Known rows, with every step that occurs:
B, D: [-1.38  0.71  0.58 -1.14 -1.89  0.28 -1.28 -0.29 -0.29  0.44 -2.34  2.39
  0.46 -1.21  0.53 -0.40 -1.04 -0.62  0.82 -2.19 -0.20  2.56 -0.77  1.29
  0.76  2.41  1.65  2.49 -0.71]
L, F: [-0.07 -0.11 -1.03 -1.55  0.58 -0.68  1.17 -0.71  0.26  0.07 -0.80 -3.73
 -1.38 -0.49  1.70 -1.97 -0.71  2.96  1.01  0.05  0.29 -0.88  1.95  2.19
 -1.44  1.51 -1.16  0.08 -0.65]
B, P, F, L: [ 2.90 -1.48  0.87  2.37 -0.90  1.25 -1.86  0.98  0.75 -0.86 -0.94  0.50
  0.64  0.26 -1.30  1.62  2.87  3.16  0.99 -0.10  0.64  1.85 -4.70 -0.63
 -1.02 -0.30  0.34  1.29  1.26]
B, P, F, M: [ 4.15 -2.28 -0.88  1.78 -0.15 -1.11 -2.82  1.22  0.17 -0.23 -1.01 -0.21
  1.31  1.69 -0.90  1.79  2.15  2.07  1.08  0.27  1.05  1.44 -4.12 -0.27
 -1.59 -0.99  0.94  1.22  0.30]
M, B, P, F, D: [ 1.87 -3.48 -1.91  0.76 -1.46 -1.00 -1.34  1.19  2.34  1.03 -1.67  3.86
  1.86  1.70  1.41  3.14  1.43  0.56 -3.40 -1.23  0.26  0.91 -2.94  1.57
 -0.53 -3.13  1.26 -1.41  1.09]
T, F, D, B, P: [ 1.07  0.04 -2.80  0.41 -0.25  0.45 -1.03 -1.71  1.55 -2.24 -1.20  0.01
  2.04 -1.10  1.30  1.04 -2.60  0.70  2.33 -0.74  2.66  2.31 -2.39  3.10
  2.25 -0.33 -3.56 -0.29 -0.21]
F, L, B, T: [-1.48  1.86 -0.81  0.71 -2.42  3.25 -1.82 -0.50 -0.06 -4.26 -5.05 -0.04
  1.59 -1.91  0.54  0.80  0.44  2.00  0.75 -1.02 -1.77 -0.76 -1.14  0.50
  2.58  0.18 -2.88  1.28  1.09]
M, F: [ 0.47 -2.31 -1.39  0.50  0.17 -1.57  0.40 -1.18  0.97  0.25  0.13  0.31
  0.08 -1.59  0.61 -1.44  1.01  0.05 -1.12  0.62 -0.20 -3.08 -0.38 -1.12
  0.68 -0.79  1.58 -0.83 -0.61]
T, B, P, F: [ 3.78 -0.02  1.08  0.33 -0.70  0.16 -3.54  0.07  2.28  2.87  0.97 -0.01
  2.33  0.00  0.99  0.86  0.86  1.75  1.60 -1.78  0.78  1.76 -3.60  0.42
 -3.08  2.47 -2.15  1.51 -0.48]
F, D, B, P: [-0.97  0.91 -1.44  0.15 -0.83  0.64 -0.58 -1.29  1.20 -2.19 -2.79  2.85
  2.70  1.11  0.73  1.44 -1.06 -1.17 -0.20 -2.98  0.36  2.91 -3.68  3.46
  2.14 -0.45 -0.54  0.03  0.03]
F, D, B: [-1.51  2.28 -2.57 -0.62 -1.19  0.50 -0.23 -1.39  2.08 -2.71 -2.24  2.28
  1.67  0.76  1.42  1.21 -2.21 -0.97 -1.31 -2.02  0.10  1.46 -1.83  2.61
  2.68 -0.29 -0.91 -1.73  0.13]
M, B, T: [-1.68 -2.13 -0.79  0.40 -1.65 -0.68 -1.53  1.31  0.45 -0.34 -2.11  4.37
  3.33  0.59  0.54  2.10  0.26 -1.10 -3.17 -0.67 -1.89 -1.93  0.36  1.20
  0.62 -1.76  1.04 -0.12  1.51]
D, B, T, F, M: [-0.02  1.17 -2.29  0.42 -0.83  0.61 -3.35 -0.23  0.17 -3.02 -1.16  1.34
  4.83 -0.37 -0.05  1.23 -1.82  0.19  2.07 -0.32 -0.30 -1.17 -0.80  2.23
  1.36  0.00 -2.35  1.31  0.44]
P, F, M: [ 4.23 -0.43 -3.48  0.50 -0.67 -1.79 -2.65  1.42  1.92 -1.16 -0.30 -1.34
 -0.46  1.65  0.35  1.52  0.85  3.03 -1.02  1.91  0.52 -1.11 -1.33 -1.66
 -0.77 -1.02  0.26 -1.86  0.68]
M, F, D, B: [-0.66 -0.53 -3.50  0.00 -0.80 -1.15  0.36 -2.24  2.48 -1.95 -1.71  2.08
  1.30 -0.99  1.86 -0.38 -0.62 -0.63 -2.14 -0.90 -0.13 -1.81 -1.81  0.95
  3.00 -1.11  0.82 -2.34 -0.48]
D, B, P, F: [ 2.22  0.26  0.51  0.84 -0.75  1.53 -1.97  0.63  0.81  1.19  0.99  2.48
  3.23  1.40 -0.39  1.78  1.03  1.09  1.11 -1.75 -0.42  1.57 -3.51  2.77
 -2.75 -0.42  0.60  1.90 -0.03]
M, F, D: [-0.44 -1.53 -3.25  0.46 -0.40 -2.20  0.84 -2.13  2.08 -2.06 -2.29  0.75
 -0.25 -1.30  1.61 -0.81 -0.18 -0.24 -2.29  0.18  0.48 -1.75 -1.40 -0.28
  3.22 -0.62  1.14 -2.53 -0.31]
F, M, B, P: [ 2.47 -4.11 -3.18  0.09 -0.18 -1.80 -3.20  0.08  0.75 -0.56 -2.42  2.15
  2.50  1.65  0.96  2.59  1.43 -1.34 -1.77 -1.30  0.17 -1.04 -2.23 -1.01
  1.40 -4.94 -0.26 -1.06  0.84]
P, F, M, B, T: [ 3.17 -1.81 -4.08  0.88 -1.68 -2.38 -3.75  2.30  2.20 -1.59 -1.64  1.50
  1.77  1.97  0.65  2.86  1.07  2.42 -3.01  1.43 -0.58 -2.23 -1.03 -0.76
 -0.41 -2.19  1.05 -2.00  1.63]
M, F, L, B: [ 0.58 -1.03 -2.54  0.15 -1.37  1.11 -0.45 -2.05  1.58 -1.92 -2.73 -0.44
  0.00 -3.03  1.84 -0.78  1.45  1.72 -0.89 -0.38 -1.06 -3.72 -1.21 -1.47
  2.59 -1.72 -1.14 -1.13  0.01]
L, B, M, F, D: [ 1.39  0.27 -4.16  0.16 -2.42  0.66 -1.53 -3.05 -0.03  0.06 -3.91  1.06
  0.57 -2.11  4.79 -1.73 -0.67  0.36  0.23 -0.41 -0.26 -0.44 -1.77  1.68
  0.19 -0.50 -0.33  1.45 -1.76]

Rows:
[ 2.10  0.36  0.31  1.15 -1.14  2.61 -2.43  0.46  1.21 -0.47  0.05  2.38
  2.90  0.72 -0.71  1.89  1.68  1.77  0.88 -2.05 -0.35  1.29 -4.26  1.44
 -1.26 -0.85 -0.22  1.38  0.85] : D, B, P, F, L
[ 2.96 -0.28 -1.29  0.04 -0.84 -0.63 -4.33 -3.05  1.82  2.78  1.01  1.59
  1.92 -2.69  3.52 -2.29 -0.03  0.10  1.03 -0.94  0.74 -0.96 -2.54 -1.86
 -1.23  1.96 -1.33  1.46 -1.02] : T, B, M, F
[-2.04  2.02  0.47  0.46 -1.26  1.54 -1.93  0.43 -0.30 -1.51 -1.06  3.31
  4.62  0.26 -0.73  1.04 -0.81 -0.75  0.44 -1.50 -1.94 -0.36 -0.90  2.89
 -0.12  1.01  0.13  2.19  0.55] : D, B, T
[-0.99  0.12 -0.68  1.91 -0.93  1.01 -2.26  0.08 -0.27 -4.70 -2.57 -0.29
  2.16 -2.43 -1.00  0.67 -0.97  2.41  2.44  1.47  0.44 -0.55 -0.78 -0.04
  2.74  1.57 -2.83  1.31  1.76] : B, T, F, L
[ 2.10 -0.12 -2.89  0.09 -1.96  1.02 -1.98 -2.53 -0.62  1.60 -2.24  0.67
  0.76 -2.40  4.17 -2.01  0.06  0.49  1.21 -0.14 -0.77 -1.28 -1.19  1.21
 -1.45 -0.60 -0.11  2.43 -1.96] : L, B, M, F
[-0.42  1.31 -3.51 -1.43 -0.67 -0.22 -0.30 -2.61  1.17 -1.68 -2.48 -0.80
  0.04 -0.29  3.61 -1.95 -2.28  2.22  0.79 -1.23  0.76  0.88 -0.57  3.90
  0.36  1.33 -1.22 -0.14 -0.61] : L, F, D, B, M
[ 1.99 -2.23 -1.82  1.82 -0.66 -0.95 -2.03 -2.46 -0.63  1.12  0.14  2.36
  0.34 -2.31  2.13 -2.62  0.89  0.07  0.24  1.22  0.51 -1.28 -2.20 -1.88
 -0.65 -0.33  2.49  1.57 -0.47] : B, M, F
[ 1.02 -2.53 -4.15 -1.40 -1.50 -2.03 -3.67 -0.18  1.57 -0.95 -3.19  3.21
  1.86  0.74  1.69  2.02 -0.16 -1.43 -2.44 -2.04 -0.31 -0.81 -0.58 -0.86
  2.57 -3.20  0.51 -1.14  0.69] : F, M, B, D
[ 1.04  1.35 -0.89  0.21 -1.15  1.82 -2.87 -1.59 -0.44  0.94  0.99  3.85
  2.74 -0.24  1.66 -0.63 -0.60 -0.71  1.09 -1.36 -0.39  0.80 -2.26  1.20
 -1.43 -0.44  0.50  2.40 -0.19] : D, B, M
[ 3.84 -3.95 -4.40  0.10  0.50 -1.69 -3.02 -0.43  1.23 -0.86 -0.75 -0.54
  1.83 -0.49  1.40  1.85 -0.56  0.65  1.04  0.44  2.24 -0.78 -1.14 -0.40
  1.67 -3.84 -3.17 -1.15  0.39] : T, F, M, B, P
[ 1.38 -0.71 -3.50 -1.80  0.80 -2.00 -0.69 -1.06  0.54 -1.83 -2.03 -4.36
 -1.03  0.22  1.57 -1.27 -0.67  2.79  0.86  0.26  0.76 -1.59  1.30  0.72
  0.31 -0.18 -1.89 -1.02 -0.30] : L, F, M
[-0.49  1.93 -3.16  0.22 -1.62  0.58 -1.81 -2.24  1.11 -2.13 -2.29  3.62
  1.76  0.33  2.53  0.19 -2.00 -0.85 -0.48 -1.58  0.42  2.19 -3.19  2.18
  2.02 -0.10 -0.12 -0.20  0.21] : F, D, B, M
[ 1.42 -0.17 -1.86  0.51 -1.19  0.79 -2.67 -2.24  0.23  1.16  0.95  4.02
  2.76 -1.23  2.09 -1.46  0.10 -0.54  0.45 -0.97 -0.58 -1.26 -2.41  0.37
 -1.04 -0.83  1.46  1.78 -0.54] : D, B, M, F
[ 1.59  1.95 -3.20  0.42 -1.78 -0.18 -1.09  0.53  3.15 -1.56 -0.77  1.34
  0.36  1.57  1.13  1.89 -0.86  2.60 -1.81 -0.05  0.19  0.84 -1.97  2.19
 -0.10  0.39  0.27 -2.16  0.65] : P, F, D, B
[-0.85  2.09 -2.85  0.06 -2.23  1.30 -1.24 -0.77 -0.20 -3.02 -5.21 -1.25
  2.44 -1.74  2.43  0.60 -2.75  1.32  2.10 -0.02 -0.45  0.24  0.29  4.39
  1.40  1.36 -3.71  1.52 -0.80] : L, B, T, F, D
[ 1.27  0.10 -2.04  0.76 -1.45  1.56 -3.09 -2.69  0.76 -0.50  0.18  4.14
  2.53 -1.86  1.78 -1.05  0.69  0.25  0.29 -1.12 -0.51 -1.45 -3.16 -0.73
  0.59 -1.41  0.71  1.21  0.32] : D, B, M, F, L
[ 2.27 -0.42 -1.90  0.70 -0.76  2.70 -1.68 -1.52  0.68 -2.23 -2.06 -2.62
  0.68 -3.14  1.31  0.61 -0.46  3.06  3.77 -0.12  1.73  0.65 -1.80  0.75
  1.88 -1.02 -5.50  0.94  0.11] : T, F, L, B, P
[ 0.32 -2.48 -3.68 -0.02 -0.86 -2.18 -3.63  0.73  0.70 -2.53 -3.36  2.57
  3.30  1.32  0.53  2.50  0.36 -1.05 -2.52 -0.25 -0.98 -2.55 -0.39 -0.90
  2.43 -3.38 -0.10 -1.26  1.47] : F, M, B, T
[ 1.64  0.90 -2.88  0.74 -1.50 -1.14 -0.53  0.92  2.74 -1.78 -1.32 -0.06
 -1.17  1.33  1.09  1.40 -0.46  2.96 -2.03  1.28  0.93  0.97 -1.79  0.85
  0.09  0.92  0.46 -2.47  0.62] : P, F, D
[ 0.31  2.17 -2.59  1.06 -2.33 -0.19 -1.62  1.05  2.45 -2.87 -1.97  2.02
  1.75  1.46  0.56  2.05 -1.04  2.61 -1.67  0.20 -0.32  0.83 -2.19  2.66
  0.09  1.35  0.64 -1.02  0.96] : P, F, D, B, T
[ 2.00 -2.94 -4.51 -0.89 -0.25 -2.21 -2.85 -0.07  1.74 -1.24 -1.75  1.68
  1.49  1.52  1.47  2.32  0.49 -0.90 -2.97 -0.53 -0.22 -2.42 -0.17 -1.73
  2.15 -4.87 -0.44 -2.73  1.12] : F, M, B
[ 0.90 -2.09 -1.54  0.86 -1.19  1.35 -0.76 -1.92  0.96 -1.66 -3.08 -0.05
  0.84 -2.93  1.32 -0.51  2.35  1.40  0.08 -0.90 -0.66 -2.38 -2.73 -0.94
  1.99 -1.78 -0.80  0.20 -0.26] : M, F, L, B, P
[ 2.77 -2.66 -5.03 -1.08 -0.71 -1.83 -3.54 -0.87  1.88 -1.05 -1.60  0.31
  1.45 -1.26  2.00  1.48 -1.80  0.49  0.41 -0.06  1.98 -0.74  0.16 -0.31
  2.56 -2.52 -2.58 -1.20  0.21] : T, F, M, B, D
[ 1.84 -1.99 -2.03  2.18 -1.15  0.39 -2.71 -2.83  0.04 -1.00 -0.76  2.37
 -0.06 -3.03  1.81 -2.24  1.59  1.08  0.20  0.90  0.45 -1.52 -3.36 -3.41
  1.26 -0.90  1.44  0.92  0.67] : B, M, F, L
[ 3.62 -1.81 -4.36 -0.35 -2.17 -2.17 -3.82  1.61  2.90 -0.04 -1.49  2.02
  0.58  1.50  1.50  2.56  0.62  2.03 -2.92  0.12 -0.06 -0.82 -1.36 -0.82
 -0.36 -1.97  1.46 -1.79  0.92] : P, F, M, B, D
[ 2.40  1.78 -3.57  0.95 -2.26  0.04 -2.26 -0.29  2.47 -1.10 -0.67  2.40
  0.53  1.13  2.02  0.99 -0.89  2.64 -1.36  0.33  0.63  1.39 -3.24  1.69
 -0.71  0.37  0.95 -0.86  0.58] : P, F, D, B, M
[ 3.38 -2.91 -5.39 -0.51  0.19 -1.95 -2.80 -0.74  1.88 -1.33 -0.48 -0.93
  1.14 -0.55  1.96  1.68 -1.23  0.72  0.08  1.03  1.97 -2.11  0.50 -0.97
  2.27 -3.92 -3.63 -2.50  0.57] : T, F, M, B
